Every row comes from one small tree of marks. The marks that hang from a mark follow it in brackets, in alphabetical order. Every link used is in the known rows. Which tree was each row made from?
Known rows:
tafu[veniz[gugef[deped]]]: [ 0.30  0.06  0.59  1.07  0.26  1.15 -1.32 -0.65  0.26 -0.30  0.33 -0.24
  0.49 -0.52  0.31  0.09  0.61  0.36 -0.43 -2.06 -1.33  1.16  0.53 -1.52
  1.03 -0.40  0.31]
gugef[deped veniz[tafu[lovaz]]]: [-0.19  0.11  0.31  5.29  0.64  1.41 -0.36 -0.45 -0.42  0.15 -0.31  0.40
  0.00 -0.39  0.58  0.31  0.37  0.35  0.44 -1.00 -1.49 -0.41  0.97 -1.50
  0.40 -0.39 -0.34]
fipep[goruker gufu[fomit[lureg]]]: [-0.58  0.44  0.26 -1.11 -0.74 -0.97 -1.95 -0.07  0.33 -0.14 -0.03  0.43
  0.31  1.07 -0.72  0.12  2.52  0.64 -1.28 -0.72  0.89  1.88 -0.04 -0.22
  1.34 -0.97  0.38]
siveder[lovaz[tafu[veniz[gugef[deped]]]]]: [-0.09  0.15  0.43  2.88  0.49  0.85 -1.81 -0.86  0.17 -0.57  0.15 -0.23
  0.22 -1.17  0.28 -0.65 -0.04  0.35  0.10 -1.38 -0.25  1.29  0.83 -0.44
  0.06 -0.79  0.65]
fomit[gufu[fipep] lureg]: [ 0.44  0.33  0.35 -3.28  0.47  1.15 -1.12 -0.15  0.60 -1.22 -0.28  0.17
  0.32  0.33 -1.01 -0.33  0.43  0.18  0.05 -0.50 -0.58  0.13 -0.45  0.05
  0.28 -1.07 -0.03]
deped[fomit[gufu[fipep] lureg] gugef[veniz]]: [-0.16  0.12 -0.09 -0.71 -0.23  2.20 -1.40  0.05  0.65 -1.67 -0.68  0.75
  0.39 -0.34 -1.00 -1.49  1.56  1.23  0.74 -0.54 -1.65 -1.56  0.16 -1.54
  0.75 -0.92  0.97]
fomit[gufu[fipep[goruker]] lureg]: [ 0.41  0.61  0.31 -3.29  0.44  0.89 -1.28  0.01  0.56 -0.91 -0.29  0.32
  0.50  0.29 -0.93 -0.24  0.91  0.09 -0.07 -0.65 -0.24  0.79 -0.51 -0.01
  0.52 -1.05 -0.04]
tafu[lovaz[siveder]]: [ 0.45 -0.52  0.57  1.86  0.17  1.07 -1.28 -0.19  0.22  0.58 -0.36 -0.20
  0.02  0.72 -0.27 -0.99  0.38  0.26  0.08 -0.41  1.01  1.10  0.86  0.67
  0.05 -0.55 -0.67]
lureg[fomit[gufu]]: [-0.11 -0.40  0.36 -3.47 -0.49  0.15 -0.58 -0.67  0.12 -0.37 -0.17 -0.03
  0.17  0.33 -0.10 -0.54  1.03 -0.27 -0.48  0.21  0.58  1.53 -0.88 -0.38
  0.49 -0.96  0.24]
lovaz[siveder tafu[veniz[gugef[deped[fomit[gufu]]]]]]: [ 0.89 -0.42  0.81  5.58  0.95  1.47 -1.77 -0.95  0.57 -1.55  0.00 -0.61
  0.62 -0.30 -0.09 -1.56  0.00  0.44 -1.47 -1.84 -2.01  2.07 -0.63 -0.30
  0.19 -1.04  0.45]
deped[fomit[gufu[fipep[goruker]]] gugef[veniz]]: [-0.67  0.22 -0.15  0.78  0.00  1.79 -1.15  0.17  0.37 -1.29 -0.46  0.84
  0.42 -0.43 -0.65 -1.54  1.62  1.13  0.66 -1.00 -1.26 -0.91  0.30 -1.38
  1.21 -0.80  0.94]
siveder[lovaz[tafu[veniz[gugef[deped[fomit[lureg]]]]]]]: [ 0.18  0.13  0.35  2.32  0.12  1.07 -2.02 -0.91  0.26 -0.75 -0.06 -0.23
  0.23 -1.29 -0.03 -0.81  0.22  0.57  0.15 -1.18 -0.44  1.04  0.78 -0.58
 -0.08 -1.02  0.90]
tafu[veniz[gugef[deped[fomit[lureg]]]]]: [ 0.56  0.07  0.51  0.55 -0.10  1.38 -1.53 -0.70  0.36 -0.51  0.14 -0.25
  0.51 -0.61  0.01 -0.04  0.88  0.57 -0.37 -1.86 -1.52  0.91  0.46 -1.69
  0.89 -0.63  0.55]
deped[gugef]: [-0.72 -0.36  0.17 -0.34  0.49  0.82 -1.05 -0.05  0.41 -0.02 -0.05  0.23
 -0.06  0.37 -0.62 -1.01  0.91  0.50  0.07 -0.92 -0.42 -0.62  0.79 -0.72
  0.68 -0.44  0.18]
tafu[lovaz[siveder] veniz[gugef]]: [ 0.93 -0.12  0.90  2.02 -0.04  1.64 -2.06 -0.45  0.49  0.36 -0.21 -0.36
  0.71  0.26  0.39 -0.74  0.66  0.41 -0.36 -1.56  0.07  2.30  0.57 -0.42
  0.51 -0.24 -0.11]
siveder[lovaz[tafu[veniz[gugef[deped[fomit[gufu lureg]]]]]]]: [ 0.18  0.13  0.49  1.83  0.29  1.17 -2.03 -0.92  0.22 -0.92 -0.01 -0.21
  0.35 -1.24 -0.03 -0.93  0.30  0.59  0.24 -1.28 -0.40  1.51  0.43 -0.51
 -0.08 -1.07  0.92]
siveder[lovaz]: [-0.29  0.00  0.25  0.07 -0.03  0.43 -1.04 -0.44  0.03  0.19  0.09  0.00
 -0.11 -0.50 -0.26 -0.80  0.11  0.28  0.54 -0.26  0.70  0.51  1.39  0.16
 -0.01 -0.69  0.15]
deped[fomit[gufu lureg] gugef]: [-0.15 -0.43  0.20 -2.22 -0.11  1.63 -1.53 -0.23  0.46 -0.88 -0.44  0.28
  0.22  0.11 -1.39 -1.74  1.68  1.15  0.34 -0.72 -0.88 -0.37  0.00 -1.00
  0.41 -1.12  0.93]
gufu[fipep[goruker] fomit]: [-0.61  0.59 -0.70 -0.03 -0.43  0.17 -0.99  0.21  0.33 -0.52 -0.39  0.25
 -0.10 -0.33 -0.93  0.59  1.06  0.61 -0.63 -1.00  0.85 -0.92  0.03  0.05
  1.58 -1.39  0.35]
goruker[fipep[gufu]]: [-0.56  0.09  0.55  1.58 -0.82  0.59 -0.49 -0.13  0.48 -0.31  0.44  0.31
 -0.06  0.91 -0.43 -0.42  0.24  0.15  0.04 -1.12  0.20 -0.01  0.31 -0.23
  0.94  0.36  0.11]
gugef[deped[fomit[gufu lureg]] veniz]: [ 0.17 -0.09  0.27  2.39  0.05  1.89 -0.68 -0.41 -0.09 -1.44 -0.27  0.43
  0.23 -0.94 -0.18 -0.31  1.19  0.86  1.01 -0.71 -2.01 -0.71  0.58 -2.16
  0.65 -0.83  0.24]
tafu[veniz]: [ 0.54  0.16  0.66  0.10 -0.10  0.61 -1.10 -0.24  0.18 -0.33  0.28 -0.21
  0.23  0.34 -0.17 -0.19  0.34  0.14 -0.64 -1.11 -0.28  1.04  0.69 -0.57
  0.79 -0.39  0.14]
fomit[gufu lureg]: [ 0.60 -0.11  0.71 -3.28  0.31  0.90 -1.19 -0.36  0.31 -0.45 -0.11 -0.03
  0.33  0.57 -0.98 -0.62  0.77  0.16 -0.04 -0.45 -0.48  1.21 -0.47 -0.14
  0.09 -1.04 -0.18]
gugef[veniz]: [ 0.08  0.15  0.19  2.41 -0.15  0.90 -0.44 -0.14  0.05 -0.06 -0.06  0.36
  0.11 -0.07  0.05 -0.32  0.37  0.16  0.15 -0.32 -1.31 -0.48  0.94 -0.95
  0.86 -0.46 -0.38]

Write each row's tree:
[-0.05  0.09  0.34  3.01  0.22  0.99 -1.84 -0.90  0.12 -0.66  0.07 -0.23
  0.19 -1.33  0.12 -0.85  0.08  0.56  0.13 -1.34 -0.32  1.13  0.84 -0.47
  0.09 -0.97  0.88] : siveder[lovaz[tafu[veniz[gugef[deped[fomit]]]]]]
[-0.47  0.03  0.40  0.73 -1.29  0.61 -0.80 -0.12  0.54 -0.45  0.19  0.26
 -0.11  0.87 -0.80 -0.16  0.72  0.48 -0.10 -0.99  0.48 -0.29 -0.07 -0.37
  1.01 -0.02  0.34] : goruker[fipep[gufu[fomit[lureg]]]]
[-0.07  0.30 -0.61 -1.51 -0.60  0.73 -1.14  0.00  0.64 -1.12 -0.60  0.05
 -0.28 -0.21 -1.32  0.54  0.67  0.76 -0.46 -0.43  0.19 -2.06 -0.09 -0.12
  0.92 -1.50  0.41] : gufu[fipep fomit[lureg]]
[ 1.03 -0.10  0.97  1.69 -0.06  1.33 -1.79 -0.11  0.33 -0.03 -0.21 -0.30
  0.39  0.76  0.10 -0.80  0.53  0.31 -0.27 -0.89  0.89  2.01  0.84  0.07
  0.30 -0.17 -0.22] : tafu[lovaz[siveder] veniz]
[ 0.90 -0.42  0.66  6.07  0.78  1.35 -1.76 -0.93  0.62 -1.37 -0.04 -0.65
  0.50 -0.35 -0.10 -1.43 -0.05  0.42 -1.58 -1.75 -2.04  1.59 -0.30 -0.37
  0.19 -1.02  0.42] : lovaz[siveder tafu[veniz[gugef[deped[fomit]]]]]
[-0.70 -0.01  0.36  1.45 -1.20  0.51 -0.63 -0.11  0.43 -0.38  0.32  0.24
 -0.15  0.83 -0.66 -0.25  0.58  0.45 -0.12 -1.16  0.57 -0.23  0.01 -0.26
  1.16  0.03  0.34] : goruker[fipep[gufu[fomit]]]
[-0.51 -0.19  0.18  1.79  0.02  1.86 -1.11 -0.21 -0.01 -0.27 -0.55  0.61
  0.29  0.07 -0.55 -1.73  1.30  1.16  0.45 -0.97 -1.27 -0.31  0.22 -1.13
  0.60 -0.83  0.78] : deped[fomit[gufu] gugef[veniz[tafu[lovaz]]]]
[-0.49 -0.14  0.35 -1.02 -0.67 -0.49 -1.64 -0.39  0.39 -0.77 -0.01  0.13
 -0.07  1.12 -0.87 -0.14  1.55  0.82 -1.01 -0.39  0.16  0.49  0.05 -0.14
  0.83 -0.99  0.41] : fipep[gufu[fomit[lureg]]]
[-0.91  0.37  0.24 -0.07 -0.57 -1.12 -1.69 -0.07  0.14 -0.04  0.13  0.42
  0.25  1.01 -0.50  0.04  2.32  0.62 -1.27 -0.94  1.02  2.00  0.08 -0.11
  1.56 -0.89  0.37] : fipep[goruker gufu[fomit]]
[ 0.03 -0.46  0.31  0.23  0.35  1.34 -0.79 -0.58 -0.08 -1.06 -0.08 -0.03
 -0.02 -0.61 -0.73 -0.34  1.03  0.77  0.53 -0.99 -0.93 -0.08  0.36 -1.18
  0.36 -1.13  0.34] : gugef[deped[fomit[gufu lureg]]]
[-0.10  0.71 -0.67 -1.53 -0.63  0.37 -1.37  0.21  0.59 -0.67 -0.61  0.25
 -0.01 -0.25 -1.22  0.70  1.33  0.64 -0.66 -0.67  0.69 -1.09 -0.16 -0.15
  1.27 -1.51  0.37] : gufu[fipep[goruker] fomit[lureg]]
[-0.10 -0.25  0.23  4.57  0.85  1.84 -1.01 -1.11 -0.02  0.73 -0.48 -0.15
  0.40 -0.45  0.10 -0.55  0.17  0.67 -0.56 -2.08 -1.73  0.81 -0.15 -0.41
  0.13 -1.11  0.17] : veniz[gugef[deped[fomit[gufu[fipep]]]] tafu[lovaz[siveder]]]
[-0.41 -0.16  0.17  3.64  0.98  0.93 -0.51 -1.22 -0.16  1.26  0.01 -0.19
  0.19 -0.47  0.17  0.11 -0.02  0.22 -1.03 -2.13 -2.44  0.47  0.03 -0.94
  0.39 -0.99  0.01] : veniz[gugef[deped] tafu]
[-0.14 -0.15  0.04  4.24 -0.03  1.62 -0.37 -0.39 -0.21 -1.07 -0.15  0.40
  0.01 -1.10  0.04 -0.17  0.91  0.82  0.85 -0.80 -1.89 -1.22  1.16 -2.11
  0.87 -0.68  0.19] : gugef[deped[fomit] veniz]
[ 0.26  0.06  0.15  4.62  0.00  1.84 -0.66 -0.55 -0.32 -0.19 -0.62  0.38
  0.04 -0.63  0.03  0.00  0.80  0.78  0.50 -0.70 -1.80 -0.91  0.89 -1.77
  0.22 -0.83  0.14] : gugef[deped[fomit[lureg]] veniz[tafu[lovaz]]]
[-0.01 -0.09  0.21  0.35 -0.21  2.07 -1.48 -0.21  0.25 -0.45 -0.78  0.61
  0.38  0.14 -0.85 -1.61  1.57  1.17  0.44 -0.61 -1.43 -0.52  0.03 -1.36
  0.32 -0.94  0.81] : deped[fomit[gufu lureg] gugef[veniz[tafu[lovaz]]]]
[ 1.04 -0.30  0.80  5.21  0.79  0.84 -1.59 -0.60  0.60 -1.26  0.01 -0.62
  0.34  0.40 -0.27 -1.46 -0.37  0.07 -1.79 -1.11 -1.26  1.68 -0.19  0.38
  0.02 -0.83  0.08] : lovaz[siveder tafu[veniz]]
[-0.12 -0.06  0.25  2.89  0.47  0.96 -1.09 -1.01 -0.10  2.27 -0.30 -0.19
  0.26  0.16  0.20 -0.18 -0.04  0.16 -0.91 -1.84 -1.09  1.18  0.14  0.03
  0.25 -0.97 -0.25] : veniz[gugef tafu[lovaz]]
[-0.34 -0.26  0.04  3.90  0.62  1.14 -0.55 -1.27 -0.20  1.10 -0.08 -0.20
  0.18 -0.70 -0.05 -0.14  0.14  0.51 -0.96 -2.10 -2.57  0.23  0.06 -0.99
  0.40 -1.25  0.32] : veniz[gugef[deped[fomit]] tafu]
[-0.24  0.10  0.09 -3.50 -0.41  0.13 -0.66 -0.42  0.30 -0.66 -0.31  0.20
  0.28  0.14 -0.08 -0.26  1.13 -0.32 -0.50  0.08  0.75  1.20 -0.91 -0.29
  0.79 -0.97  0.34] : lureg[fomit[gufu[fipep[goruker]]]]
[ 0.27 -0.01  0.52  3.97  0.83  0.87 -1.70 -0.89  0.30 -0.68  0.19 -0.45
  0.31 -0.58  0.22 -0.29 -0.04  0.16 -0.98 -2.15 -1.51  1.32 -0.10 -0.73
  0.65 -0.93  0.41] : lovaz[tafu[veniz[gugef[deped]]]]
[-0.62 -0.01  0.11  2.20  0.48  1.09 -0.78 -0.08  0.24  0.20 -0.27  0.55
  0.08  0.35 -0.21 -0.96  0.73  0.48 -0.14 -0.80 -1.55 -1.00  0.72 -1.19
  0.65 -0.31  0.16] : deped[gugef[veniz[tafu]]]
[-0.61  0.09 -0.07  1.86  0.11  2.04 -1.07 -0.05  0.18 -0.78 -0.68  0.74
  0.28 -0.12 -0.56 -1.55  1.07  1.16  0.52 -1.02 -1.36 -1.07  0.26 -0.98
  0.73 -0.82  0.89] : deped[fomit[gufu[fipep]] gugef[veniz[tafu[lovaz]]]]
[-0.13  0.00  0.03  5.58  0.19  1.49 -0.09 -0.62 -0.44 -0.39 -0.27  0.37
 -0.03 -0.77  0.06 -0.15  0.48  0.69  0.11 -0.93 -2.41 -1.10  0.86 -1.81
  0.52 -0.82  0.24] : gugef[deped[fomit] veniz[tafu]]
[ 0.32 -0.22  0.49  3.39  0.49  0.66 -0.67 -0.54 -0.17  1.48 -0.39 -0.21
 -0.08  1.03 -0.32 -0.70 -0.30  0.04 -1.10 -0.66 -0.14  0.92  0.38  0.92
 -0.29 -0.82 -0.48] : veniz[tafu[lovaz[siveder]]]
[ 0.18 -0.18  0.31  0.99 -0.16  2.21 -1.48 -0.21  0.38 -0.62 -0.85  0.55
  0.46  0.26 -0.91 -1.96  1.53  1.19  0.21 -0.47 -1.61 -0.34 -0.04 -1.21
  0.15 -0.92  0.74] : deped[fomit[gufu lureg] gugef[veniz[tafu[lovaz[siveder]]]]]
[ 0.35  0.14  0.36  4.62  0.11  1.11 -0.51 -0.30 -0.09  0.74 -0.42  0.31
  0.16  0.46  0.18 -0.56  0.01  0.13 -0.42 -0.37 -1.23  0.14  0.71 -0.33
  0.27 -0.51 -0.54] : gugef[veniz[tafu[lovaz[siveder]]]]
[ 0.16 -0.24  0.38  3.81  0.57  1.13 -1.08 -1.02  0.08  2.02 -0.38 -0.28
  0.38  0.32  0.13 -0.66 -0.10  0.18 -1.22 -1.59 -1.31  1.40  0.03  0.24
  0.03 -0.93 -0.34] : veniz[gugef tafu[lovaz[siveder]]]
[ 0.86 -0.38  0.75  5.92  1.01  1.22 -1.72 -0.89  0.66 -1.24  0.05 -0.64
  0.53 -0.21  0.07 -1.24 -0.18  0.21 -1.64 -1.76 -1.97  1.74 -0.33 -0.32
  0.18 -0.85  0.19] : lovaz[siveder tafu[veniz[gugef[deped]]]]
[-0.41 -0.14  0.26  2.89  0.50  1.38 -1.01 -0.04  0.33  0.21 -0.45  0.50
  0.18  0.51 -0.14 -1.24  0.78  0.54 -0.08 -0.68 -1.17 -0.60  0.75 -0.95
  0.42 -0.23  0.00] : deped[gugef[veniz[tafu[lovaz[siveder]]]]]
